What can hang from each mark
q_646: q_72
q_914: q_333 q_655
q_333: q_318 q_914
q_218: q_634 q_886
q_396: q_610 q_886
q_426: q_308 q_368 q_514
q_308: q_192 q_426
q_610: q_396
q_72: q_426 q_646
q_886: q_218
q_192: q_308
q_354: q_514
q_318: q_308 q_333 q_396
q_368: q_426 q_477
q_514: q_354 q_426
q_477: q_368

Every row comes from one small tree of marks. The marks that hang from a mark follow it in brackets, in the order of their numbers. Every link used is in the known rows. Which tree was each row made from?
Known rows
q_368(q_477): -58	60	36	-23	-177	77	257	90	-310	26	153	-75	-36	-6	-277	299	336	-222	-10	187	-56	-41	-190	-257	64	235	-81	113	-79	216	-183	286	-225	125	208	7	-196	61	140	91	-163	93	37	-87	109	-350	-274	-76	-86	110	24	-4	91	-94	51	-117	134	60
q_646(q_72(q_426(q_514))): -22	4	-167	-14	-198	-43	174	84	-283	-34	117	-86	-53	64	4	85	24	-312	153	83	-56	-134	-176	-184	157	216	-308	181	31	44	-247	224	-203	116	205	114	-68	5	18	17	-80	129	54	-122	243	-435	-285	-260	-71	127	162	76	-72	-218	-32	-106	4	148
q_308(q_192 q_426(q_368)): -49	15	-53	142	-73	125	269	48	-321	12	402	-210	-43	-232	-156	257	302	-210	0	117	-103	-39	-200	-161	29	195	-140	185	95	108	-75	138	-251	146	239	88	-279	-38	225	44	-2	-202	97	-138	55	-198	-260	-153	-104	-73	-86	-6	42	-272	260	-72	251	265
q_368(q_426(q_308)): -113	135	-18	27	-106	96	322	113	-266	119	195	-197	-85	-156	-383	213	311	-93	36	101	-78	69	-222	-186	136	168	-255	145	-127	54	-54	262	-277	242	240	2	-131	-19	67	69	-124	32	-104	-11	185	-313	-277	-126	34	27	25	66	-17	-101	-1	-23	81	350
q_646(q_72): 7	-42	-135	22	-352	-21	223	161	-297	-25	17	-124	-110	134	-61	111	94	-250	174	218	-2	-101	-271	-142	72	239	-212	266	-30	57	-169	205	-187	108	277	61	20	42	78	50	-124	96	-15	-202	215	-287	-290	-170	-66	186	60	14	40	-203	15	-159	48	108
q_396(q_610 q_886): -169	-14	47	-236	-205	190	143	375	-381	-140	182	-120	-17	-33	-311	107	274	-299	129	274	-2	-225	-413	-95	65	183	-217	-58	-109	188	100	118	-162	37	286	146	-197	58	120	39	12	-69	-3	-60	13	-163	-490	-350	-171	107	-136	-32	113	-259	103	-130	-48	75
q_914(q_333(q_318)): -116	102	139	55	-265	194	225	-37	-275	12	40	-81	-58	32	-44	113	53	-336	-40	239	-106	-46	-359	-129	168	219	-266	-45	-174	76	-127	242	-84	79	213	-69	-62	9	-24	62	-72	59	206	-130	156	-260	-170	39	50	-52	-17	35	6	-102	283	-183	64	78
q_218(q_886): -96	83	68	63	-164	138	203	214	-140	-80	135	-89	-83	-23	-325	186	173	-214	-56	244	8	-89	-413	-112	32	122	-239	149	27	154	108	153	-71	95	168	39	-246	99	41	7	-84	-26	70	-139	41	-208	-291	-255	66	165	-98	34	22	-202	222	-145	123	-118
q_477(q_368(q_426(q_514))): -172	30	52	174	57	52	300	68	-280	-114	50	-128	-96	-126	-253	59	337	-225	-51	181	-178	-48	-249	-125	94	210	-396	74	-55	-70	-145	137	-265	267	192	21	-268	133	142	178	-60	41	-158	-85	139	-452	-304	-172	-15	61	99	-25	25	-96	-53	99	0	228
q_333(q_318(q_308)): -111	72	114	-127	-370	95	265	127	-152	98	232	-151	-76	-44	-101	262	228	-344	25	102	-103	2	-496	-97	174	175	-391	26	-173	-30	31	235	-121	113	144	-78	-122	-25	-21	145	-109	54	132	-205	81	-136	-249	0	41	-63	-44	-17	-18	-1	169	-124	1	10
q_396(q_610 q_886(q_218(q_634))): -140	152	24	-231	-221	188	143	432	-404	-80	255	-133	-11	106	-222	133	217	-276	87	374	88	-275	-364	-74	-43	158	-161	-33	-81	56	72	117	-78	96	218	136	-214	-44	146	124	10	-45	-85	-94	70	-207	-584	-432	-163	176	-116	16	162	-233	132	-171	2	0
q_514(q_354 q_426(q_308(q_192) q_368)): -162	125	194	20	-130	277	281	50	-259	36	518	-491	-201	21	-142	2	138	181	158	205	62	101	-168	-242	110	146	-214	243	25	-116	-142	115	-309	235	100	169	-297	141	187	131	-272	37	-178	-445	-121	-132	-216	-122	61	70	-30	101	102	-321	150	-151	128	467
q_333(q_318(q_308 q_396(q_610)) q_914): -117	-26	180	-133	-454	63	319	191	-152	178	569	-186	-80	-35	-40	296	196	-416	123	128	-194	-71	-681	-204	286	141	-443	-100	-343	-196	-11	319	-201	149	157	-12	80	118	-136	124	28	63	228	-211	19	-29	-334	28	70	-283	-134	-42	111	38	184	-198	-197	-13
q_333(q_318(q_308(q_426) q_396(q_886)) q_914): -121	0	134	-47	-432	71	416	179	-177	199	695	-223	-83	-79	-224	281	332	-527	139	111	-229	-79	-648	-169	307	159	-490	-150	-241	-138	6	299	-212	97	148	-22	-24	69	-10	154	34	44	194	-194	-42	-73	-278	27	-19	-201	-142	-76	167	33	216	-154	-102	-31
q_72(q_426(q_308(q_192) q_368 q_514) q_646): -129	168	-108	13	63	184	246	-132	-212	-12	374	-232	9	-188	-58	227	43	-81	-6	-130	-369	77	-38	-52	260	53	-471	18	-69	125	-58	278	-245	133	-14	153	-230	86	-27	-172	9	-35	79	98	187	-546	-95	-260	-175	-31	142	63	-90	-177	151	-55	-27	366
q_333(q_318(q_396(q_610)) q_914(q_655)): -72	35	248	-118	-377	123	295	55	-241	83	273	-143	-44	18	-76	214	64	-423	-3	167	-216	-172	-602	-258	248	159	-348	-72	-404	-164	-190	298	-193	156	197	-12	158	195	-162	56	86	16	257	-186	1	-75	-381	32	104	-167	-153	-5	89	-27	222	-227	-68	79
q_354(q_514(q_426(q_308(q_192) q_368))): -158	314	-17	47	-105	102	349	96	-232	-15	367	-307	-81	28	-269	191	379	-4	47	127	22	-2	-183	-200	80	241	-201	226	-151	44	20	204	-231	190	102	54	-108	62	47	11	-124	-32	-199	-374	68	-226	-212	-136	10	123	-80	117	47	-299	203	-149	160	381
q_886(q_218(q_634)): -18	202	-20	14	-202	76	219	209	-312	42	149	-105	-43	178	-97	140	87	-141	2	338	92	-183	-250	-73	-99	163	-152	193	-8	-42	-75	210	-27	199	181	-17	-155	-110	104	130	-144	0	-86	-156	169	-233	-332	-210	24	189	45	51	103	-135	116	-185	232	-61
q_308(q_192 q_426(q_368 q_514(q_354))): -98	26	23	122	-24	177	250	12	-312	-64	533	-264	-96	-194	-133	141	230	-101	-22	66	-43	-28	-171	-244	185	170	-211	88	238	-78	-134	122	-310	170	135	132	-320	27	223	68	-111	-163	77	-245	96	-250	-247	-189	-93	-72	15	42	19	-274	211	42	307	370
q_333(q_914): -36	-97	78	101	-221	34	322	165	-268	-118	123	-56	-51	-54	-168	64	127	-186	47	167	-219	-144	-396	-250	193	160	-232	123	-224	73	-104	304	-138	93	259	104	-8	116	11	52	-44	-43	51	-9	42	-124	-176	-32	54	-17	-10	-11	92	-130	102	-176	72	26
q_646(q_72(q_426(q_308(q_192) q_368(q_477) q_514(q_354)))): -100	103	-93	4	-186	128	257	-14	-292	27	417	-248	-84	78	-2	210	119	-151	153	7	-136	38	-11	-299	233	177	-259	143	45	-47	-314	246	-347	211	77	261	-61	105	87	43	-164	196	-11	-162	221	-490	-401	-250	-151	61	148	86	-55	-195	26	-75	-20	455
q_318(q_308 q_396(q_886)): -148	-76	11	-133	-372	170	272	186	-218	393	597	-260	-66	17	-317	277	321	-372	311	216	81	-12	-367	-4	48	180	-432	-32	-5	-36	222	144	-219	193	164	-116	-204	49	-17	21	-75	184	15	-320	111	-154	-372	-112	-35	-31	11	-78	147	111	14	-118	-60	-76
q_610(q_396): -51	-27	13	14	-247	116	222	121	-193	65	39	-6	-92	-87	-232	150	234	1	79	217	-48	-198	-431	-122	-165	207	-312	228	24	156	-177	321	-34	55	195	-57	35	-59	100	-22	-96	-27	-49	-218	123	-84	-176	-137	12	-3	31	-27	-2	-227	143	-81	145	22
q_914(q_333(q_318(q_308 q_396(q_610 q_886(q_218)))) q_655): -165	61	175	-195	-407	293	210	-33	-334	409	287	-207	15	106	-74	256	-24	-559	58	317	61	-75	-345	-86	119	190	-296	-242	-247	-171	-27	84	-127	216	204	-161	-103	62	-172	62	33	186	261	-264	223	-236	-484	43	44	-128	-72	57	113	191	284	-185	-60	139
q_886(q_218): -79	10	-58	39	-258	22	244	222	-359	29	59	-129	12	85	-64	101	7	-160	-12	192	40	-113	-250	-127	-73	191	-105	152	-21	-55	-146	217	-30	198	250	29	-266	-82	82	141	-115	34	-32	-75	173	-208	-300	-142	21	120	38	19	162	-62	130	-140	188	62
q_318(q_333 q_396): 51	-11	-72	132	-307	81	259	74	-260	379	466	-134	-17	65	-83	104	127	-230	242	245	67	14	-413	-178	10	218	-378	102	29	-88	56	296	-151	160	199	-173	30	63	-10	-91	-105	242	117	-358	194	-224	-307	-3	117	-115	-16	-23	132	0	-5	-158	102	-79
q_368(q_426(q_514(q_354))): -98	91	81	38	-49	25	275	109	-291	5	235	-172	-152	-156	-239	57	237	-109	-32	87	25	-11	-225	-256	207	156	-309	87	57	-69	-83	219	-311	227	167	-13	-304	44	117	177	-207	101	-86	-82	178	-356	-246	-185	32	20	122	97	-35	-162	-31	26	210	286
q_72(q_426(q_368) q_646): 20	63	-113	19	38	-27	238	-66	-294	-6	93	-141	-29	-147	19	166	43	-184	6	-6	-243	-33	-153	124	74	62	-426	122	-216	312	-63	310	-138	92	97	-2	-280	38	76	-1	-35	22	64	135	41	-438	-76	-283	-135	73	84	69	-38	-346	125	-225	53	98
q_318(q_308(q_192) q_333(q_914(q_655)) q_396(q_886)): -25	-136	68	23	-452	287	335	85	-215	590	821	-235	-3	-73	-174	286	219	-492	330	245	-125	19	-425	-313	233	148	-463	-59	-66	-171	362	161	-256	202	179	-101	-151	176	-85	-91	52	293	163	-290	203	-232	-510	91	81	-264	-145	-120	146	394	50	-176	-34	26
q_914(q_333(q_318(q_308(q_192) q_396)) q_655): -115	64	215	-56	-345	328	197	-227	-236	454	260	-187	-25	-2	-48	298	4	-526	22	279	-38	10	-283	-151	153	208	-309	-86	-158	-126	22	124	-180	248	182	-216	-119	89	-189	-22	20	172	312	-300	266	-251	-321	192	146	-162	-49	25	-35	231	286	-181	52	162
q_192(q_308(q_426(q_368 q_514))): -157	-87	-162	-82	-134	4	375	101	-178	-68	415	-175	-27	-31	-318	206	293	-245	65	103	94	32	-198	-105	238	235	-346	-11	114	-44	-126	191	-253	109	199	129	-177	1	111	86	-261	-138	120	-260	79	-255	-167	-110	-107	-90	88	-17	20	-153	108	22	132	238
q_72(q_426 q_646): 44	75	-117	-25	24	-20	153	-12	-263	37	42	-64	-54	-173	-89	123	30	-260	13	59	-192	-107	-219	97	44	97	-365	158	-142	330	-10	328	-91	37	138	-52	-362	-42	28	-10	-22	44	110	156	136	-456	6	-192	-48	194	79	74	-97	-317	94	-229	78	-3
q_192(q_308(q_426)): -78	-104	-155	-115	-174	-8	280	169	-152	19	296	-100	-80	-70	-413	190	291	-331	105	225	129	-25	-291	-58	98	259	-224	106	95	80	-39	216	-174	64	292	27	-283	-114	112	115	-244	-93	142	-201	109	-177	-113	-26	18	59	9	-47	-25	-201	107	-92	168	115
q_218(q_634 q_886): -28	318	123	22	-92	197	168	196	-99	-81	239	-50	-143	93	-370	226	259	-151	-24	400	61	-154	-403	-48	-5	88	-289	203	57	188	168	141	-84	105	77	-6	-109	70	83	-2	-110	-72	-7	-261	29	-274	-334	-347	59	233	-80	81	-43	-296	199	-199	167	-277

Which tree is each row?
-94	57	-12	71	-55	8	333	9	-377	-83	496	-231	-76	-75	-244	169	310	-100	-27	58	41	-4	-147	-219	214	213	-206	-14	111	-26	-354	196	-349	170	111	98	-161	96	255	141	-232	-46	33	-219	61	-321	-239	-217	-162	-33	99	108	144	-332	92	30	234	286 -> q_308(q_426(q_368(q_477) q_514(q_354)))
-57	69	-177	4	-235	23	289	17	-294	65	219	-199	-33	91	-69	277	158	-212	183	58	-128	24	-79	-173	135	195	-241	191	-134	109	-357	300	-287	177	174	185	80	70	89	34	-132	166	-13	-104	156	-437	-366	-255	-132	90	110	81	8	-221	21	-150	-90	320 -> q_646(q_72(q_426(q_308 q_368(q_477))))
-149	67	211	-133	-413	154	347	186	-312	72	323	-173	0	68	-89	213	92	-474	3	181	-210	-211	-582	-271	218	147	-345	-164	-383	-207	-152	263	-141	166	193	62	47	167	-95	110	126	51	190	-116	-17	-96	-504	-51	10	-117	-192	-42	185	68	241	-226	-87	101 -> q_333(q_318(q_396(q_610 q_886(q_218))) q_914(q_655))
-233	85	60	177	41	212	296	26	-236	-61	201	-198	-100	-179	-316	150	351	-155	-41	139	-274	41	-204	-194	148	207	-373	67	-15	-132	-73	126	-322	296	169	109	-260	117	89	96	-44	1	-169	-118	208	-454	-336	-126	-9	38	68	-43	-10	-47	-3	142	-37	411 -> q_477(q_368(q_426(q_308(q_192) q_514)))
-238	115	18	-4	-162	342	208	29	-169	-44	381	-208	-2	-59	-284	171	154	-28	11	36	-192	36	-164	-341	256	198	-288	33	131	-119	-15	174	-264	173	111	180	-74	75	-72	-179	-81	-104	22	-170	271	-310	-242	-99	-23	-31	91	-23	-35	35	99	86	71	364 -> q_426(q_308(q_192) q_514)
-99	71	-79	74	-71	-4	372	17	-347	-108	431	-197	16	-90	-258	289	358	-197	-56	17	-33	-22	-147	-235	196	231	-219	-25	48	56	-346	209	-339	137	146	95	-110	77	208	60	-139	-124	65	-184	65	-366	-240	-221	-212	-83	84	73	154	-229	108	57	178	241 -> q_308(q_426(q_368(q_477) q_514))
-172	208	64	-7	-175	130	385	42	-266	21	428	-396	-52	50	-259	245	308	38	92	150	9	100	-125	-280	104	225	-183	142	-156	60	-295	197	-336	184	149	137	-124	176	171	51	-221	5	-147	-353	-125	-303	-252	-130	-103	15	9	87	221	-192	109	-127	-37	339 -> q_514(q_426(q_308 q_368(q_477)))
-80	193	255	-43	-400	192	404	91	-256	127	345	-161	-39	153	-117	230	130	-426	-1	238	-205	-210	-497	-228	212	132	-412	-85	-331	-196	-118	284	-119	162	119	-9	107	158	-61	103	60	91	113	-180	-34	-137	-422	-23	67	-42	-130	-35	163	98	236	-242	25	-18 -> q_333(q_318(q_396(q_886(q_218(q_634)))) q_914(q_655))
-86	66	197	25	-110	77	298	87	-332	-32	354	-400	-211	58	-55	-94	119	76	128	255	179	-9	-237	-151	67	157	-222	227	-20	-46	-218	115	-277	185	137	74	-318	145	241	244	-326	80	-172	-426	-203	-124	-192	-184	61	106	20	134	139	-409	102	-206	173	244 -> q_514(q_354 q_426(q_368))
-33	-13	-112	27	-175	-34	227	39	-315	-43	208	-190	-95	99	100	39	8	-203	165	44	-28	-78	-129	-151	186	171	-349	163	29	-26	-306	203	-257	157	137	160	-36	91	91	108	-167	168	-16	-181	149	-406	-336	-313	-84	81	186	109	-32	-292	-20	-111	24	262 -> q_646(q_72(q_426(q_368 q_514(q_354))))
-253	90	128	52	-112	362	303	-20	-234	-69	532	-365	-78	9	-133	97	128	182	44	-28	-148	136	-88	-278	307	115	-347	-2	100	-230	-104	154	-334	259	-9	261	-16	194	48	-53	-204	-49	-84	-285	142	-253	-336	-180	-68	-110	116	41	13	-111	127	67	113	555 -> q_426(q_308(q_192) q_368 q_514(q_354))
-259	169	133	32	-134	361	339	-56	-258	-36	613	-354	-57	29	-208	252	279	120	-12	-30	-175	184	33	-385	331	135	-251	-37	85	-154	-215	218	-409	255	-15	262	-85	238	110	-11	-249	42	-58	-262	145	-353	-384	-153	-147	-84	138	34	78	-36	114	73	101	577 -> q_426(q_308(q_192) q_368(q_477) q_514(q_354))
-176	132	20	32	-197	178	408	8	-297	8	321	-276	11	65	-285	369	335	28	45	47	-174	140	-87	-195	161	182	-209	22	-190	74	-249	285	-304	228	101	171	120	181	104	-8	-201	10	-91	-148	43	-306	-374	-149	-168	-34	67	35	148	-89	94	-46	-13	369 -> q_426(q_308 q_368(q_477))
-158	-39	-136	-105	-140	5	402	72	-194	-53	488	-157	-16	-40	-365	310	385	-276	28	97	68	65	-143	-175	243	258	-289	-45	95	17	-191	219	-291	113	190	131	-213	21	144	107	-288	-82	131	-233	106	-345	-203	-88	-157	-72	97	-23	55	-112	104	-1	122	265 -> q_192(q_308(q_426(q_368(q_477) q_514)))
-155	170	183	-24	-138	175	342	32	-310	29	542	-465	-189	95	-229	81	238	177	134	206	120	120	-151	-252	137	177	-175	157	-67	-66	-301	179	-355	237	76	134	-210	188	234	182	-365	131	-206	-454	-150	-227	-254	-134	7	111	27	136	189	-347	85	-147	91	411 -> q_514(q_354 q_426(q_308 q_368(q_477)))
-30	-165	44	-148	-458	167	284	224	-274	495	786	-215	17	14	-180	216	188	-471	377	272	-5	-51	-563	-209	251	153	-474	-176	-208	-191	260	155	-251	183	217	-91	13	200	-129	-56	30	275	159	-307	162	-169	-610	-57	43	-272	-157	-47	211	227	-16	-171	-184	-12 -> q_318(q_308 q_333(q_914(q_655)) q_396(q_610 q_886))
-156	-7	120	57	-101	110	329	30	-315	-169	302	-240	-71	75	-27	-12	111	72	14	41	3	4	-176	-174	243	125	-381	-3	45	-155	-195	161	-274	206	48	134	-55	201	109	99	-257	5	-62	-281	19	-231	-292	-248	-85	-48	173	78	86	-212	48	5	182	292 -> q_426(q_368 q_514(q_354))
-142	-62	-81	-111	-133	12	375	75	-199	-31	527	-204	-97	-25	-335	221	345	-206	51	122	147	73	-137	-184	258	238	-273	-34	147	-39	-201	224	-308	133	157	127	-259	28	179	189	-360	-20	98	-283	77	-314	-194	-86	-103	-44	104	6	36	-186	101	-9	188	298 -> q_192(q_308(q_426(q_368(q_477) q_514(q_354))))
-110	150	-12	46	-102	186	290	111	-243	139	265	-210	-87	-236	-353	283	319	-135	14	104	-153	80	-176	-255	131	166	-209	182	-48	54	39	245	-290	253	249	32	-237	-30	79	22	-65	14	-80	-15	214	-318	-294	-73	24	-10	-22	34	-59	-48	73	-20	110	407 -> q_368(q_426(q_308(q_192)))
-133	312	-24	0	-124	109	264	127	-207	8	324	-242	-108	4	-356	140	336	-63	50	181	45	-37	-227	-243	61	281	-154	254	-92	50	75	215	-193	162	143	5	-187	1	0	2	-115	-7	-152	-356	143	-238	-151	-63	83	211	-102	112	-5	-280	167	-157	194	300 -> q_354(q_514(q_426(q_308(q_192))))
-20	-104	63	-39	-360	178	283	204	-338	282	550	-145	28	53	-165	101	129	-395	263	297	-55	-157	-530	-282	195	178	-398	-130	-205	-96	82	214	-212	120	242	-13	95	227	-66	-105	66	195	138	-242	91	-201	-557	-117	33	-186	-172	-32	224	33	34	-211	-76	19 -> q_318(q_333(q_914(q_655)) q_396(q_610 q_886))
-149	114	170	-9	-153	165	317	51	-287	16	469	-477	-191	100	-185	-70	116	193	164	204	134	88	-222	-167	117	158	-241	183	-47	-124	-227	126	-290	230	96	129	-157	161	167	168	-341	71	-222	-461	-150	-119	-195	-163	66	99	24	142	135	-388	93	-152	95	394 -> q_514(q_354 q_426(q_308 q_368))
55	-98	-12	200	-359	52	358	105	-244	303	527	-106	-21	46	-65	89	87	-257	241	223	-88	-34	-488	-268	158	189	-417	66	-109	-111	24	354	-171	160	211	-89	120	146	-55	-85	-61	224	135	-277	138	-195	-269	43	145	-206	-43	-26	177	41	25	-200	52	-80 -> q_318(q_333(q_914) q_396)
-198	148	51	53	-176	309	363	-15	-262	46	427	-287	-3	-38	-238	429	362	-17	21	50	-249	157	-38	-283	153	162	-147	68	-107	88	-145	248	-331	229	115	203	-40	151	117	-51	-119	-23	-47	-132	93	-316	-393	-105	-170	-65	-4	-21	102	-23	166	-45	34	467 -> q_426(q_308(q_192) q_368(q_477))
-178	250	97	-11	-80	211	311	26	-264	110	523	-259	-129	-174	-398	354	433	-72	-56	45	-121	161	-26	-494	291	174	-169	34	82	-33	-148	291	-445	286	111	108	-349	82	141	100	-213	161	-82	-53	285	-531	-345	-76	-72	8	81	62	-18	-14	15	70	142	553 -> q_368(q_426(q_308(q_192) q_514(q_354)) q_477)
-64	44	-130	-39	-212	56	174	43	-253	26	247	-178	-108	111	-83	33	-5	-168	198	66	-31	-37	-158	-189	209	191	-314	164	55	-99	-275	237	-247	165	142	155	-2	18	-2	35	-179	173	-8	-194	267	-400	-263	-240	-7	164	184	109	-86	-264	-39	-71	-17	304 -> q_646(q_72(q_426(q_308 q_514(q_354))))
-131	265	135	-200	-347	198	229	255	-266	70	426	-193	-66	141	-100	249	257	-368	57	284	-8	-174	-542	-88	25	171	-370	-84	-140	-119	-4	241	-107	117	113	-24	-56	-12	40	124	25	52	73	-260	11	-134	-473	-236	-70	5	-136	-16	123	-139	235	-198	-33	-59 -> q_333(q_318(q_396(q_610 q_886(q_218(q_634)))))
-86	113	10	-38	-287	203	251	264	-255	54	181	-46	-58	43	-261	175	281	-44	107	320	7	-289	-389	-72	-215	181	-322	127	51	113	-80	250	28	56	142	13	-48	-118	180	52	-59	12	-181	-198	99	-119	-347	-284	-88	97	-17	-48	109	-178	186	-128	152	-40 -> q_610(q_396(q_886(q_218(q_634))))
-54	128	-136	10	4	74	284	-76	-256	44	201	-210	-9	-112	-99	201	45	-53	61	-50	-302	61	-118	114	135	58	-451	79	-232	233	-91	331	-174	129	47	70	-118	47	5	-82	-57	3	23	99	84	-428	-86	-258	-120	64	104	100	-40	-307	132	-178	-51	252 -> q_72(q_426(q_308 q_368) q_646)
-65	33	11	57	-48	180	151	54	-281	-38	488	-181	-124	-231	-223	90	203	-196	0	129	-13	-92	-220	-283	154	207	-145	119	307	-62	-78	124	-267	128	180	66	-427	-57	159	48	-86	-137	126	-211	201	-248	-180	-113	1	35	0	22	-47	-264	171	26	332	268 -> q_308(q_192 q_426(q_514(q_354)))
-168	60	221	-170	-355	386	157	-100	-293	393	339	-207	-25	-13	-118	288	69	-590	57	309	-26	-44	-351	-132	166	198	-318	-195	-191	-88	74	76	-198	191	196	-145	-158	99	-162	-16	90	139	308	-273	221	-255	-453	57	42	-179	-133	8	14	163	301	-173	-52	174 -> q_914(q_333(q_318(q_308(q_192) q_396(q_610 q_886))) q_655)
-17	-134	-7	14	-514	134	401	178	-302	587	750	-252	37	102	-122	223	98	-452	318	239	-14	6	-416	-231	187	144	-458	-124	-142	-276	209	188	-157	242	189	-136	-64	133	-104	5	-26	354	88	-280	200	-207	-526	45	105	-213	-82	-53	279	411	20	-180	-57	-19 -> q_318(q_308 q_333(q_914(q_655)) q_396(q_886(q_218)))
-123	90	-40	98	-44	139	304	-13	-322	-52	570	-215	-5	-222	-211	356	394	-229	-82	34	-135	0	-115	-348	188	225	-143	40	178	59	-206	173	-357	145	139	148	-311	58	225	12	-47	-179	127	-139	121	-398	-297	-156	-222	-126	9	8	77	-149	205	59	215	341 -> q_308(q_192 q_426(q_368(q_477) q_514))
-94	37	130	-143	-312	207	181	-163	-298	405	330	-188	-37	-12	-128	263	27	-545	41	296	76	-43	-401	-74	151	228	-275	-178	-205	-126	-106	103	-209	214	230	-218	-37	43	-167	25	22	77	347	-328	227	-254	-334	84	88	-192	-83	99	16	34	267	-145	-1	141 -> q_914(q_333(q_318(q_308(q_426) q_396(q_610))) q_655)
-9	-82	6	139	-389	127	377	197	-282	259	597	-141	-13	53	-160	75	195	-327	287	233	-103	-65	-489	-265	184	182	-465	-37	-111	-55	112	306	-179	86	213	-24	63	182	15	-57	-21	236	85	-219	61	-212	-390	-52	44	-152	-101	-75	234	72	19	-207	-5	-80 -> q_318(q_333(q_914) q_396(q_886))
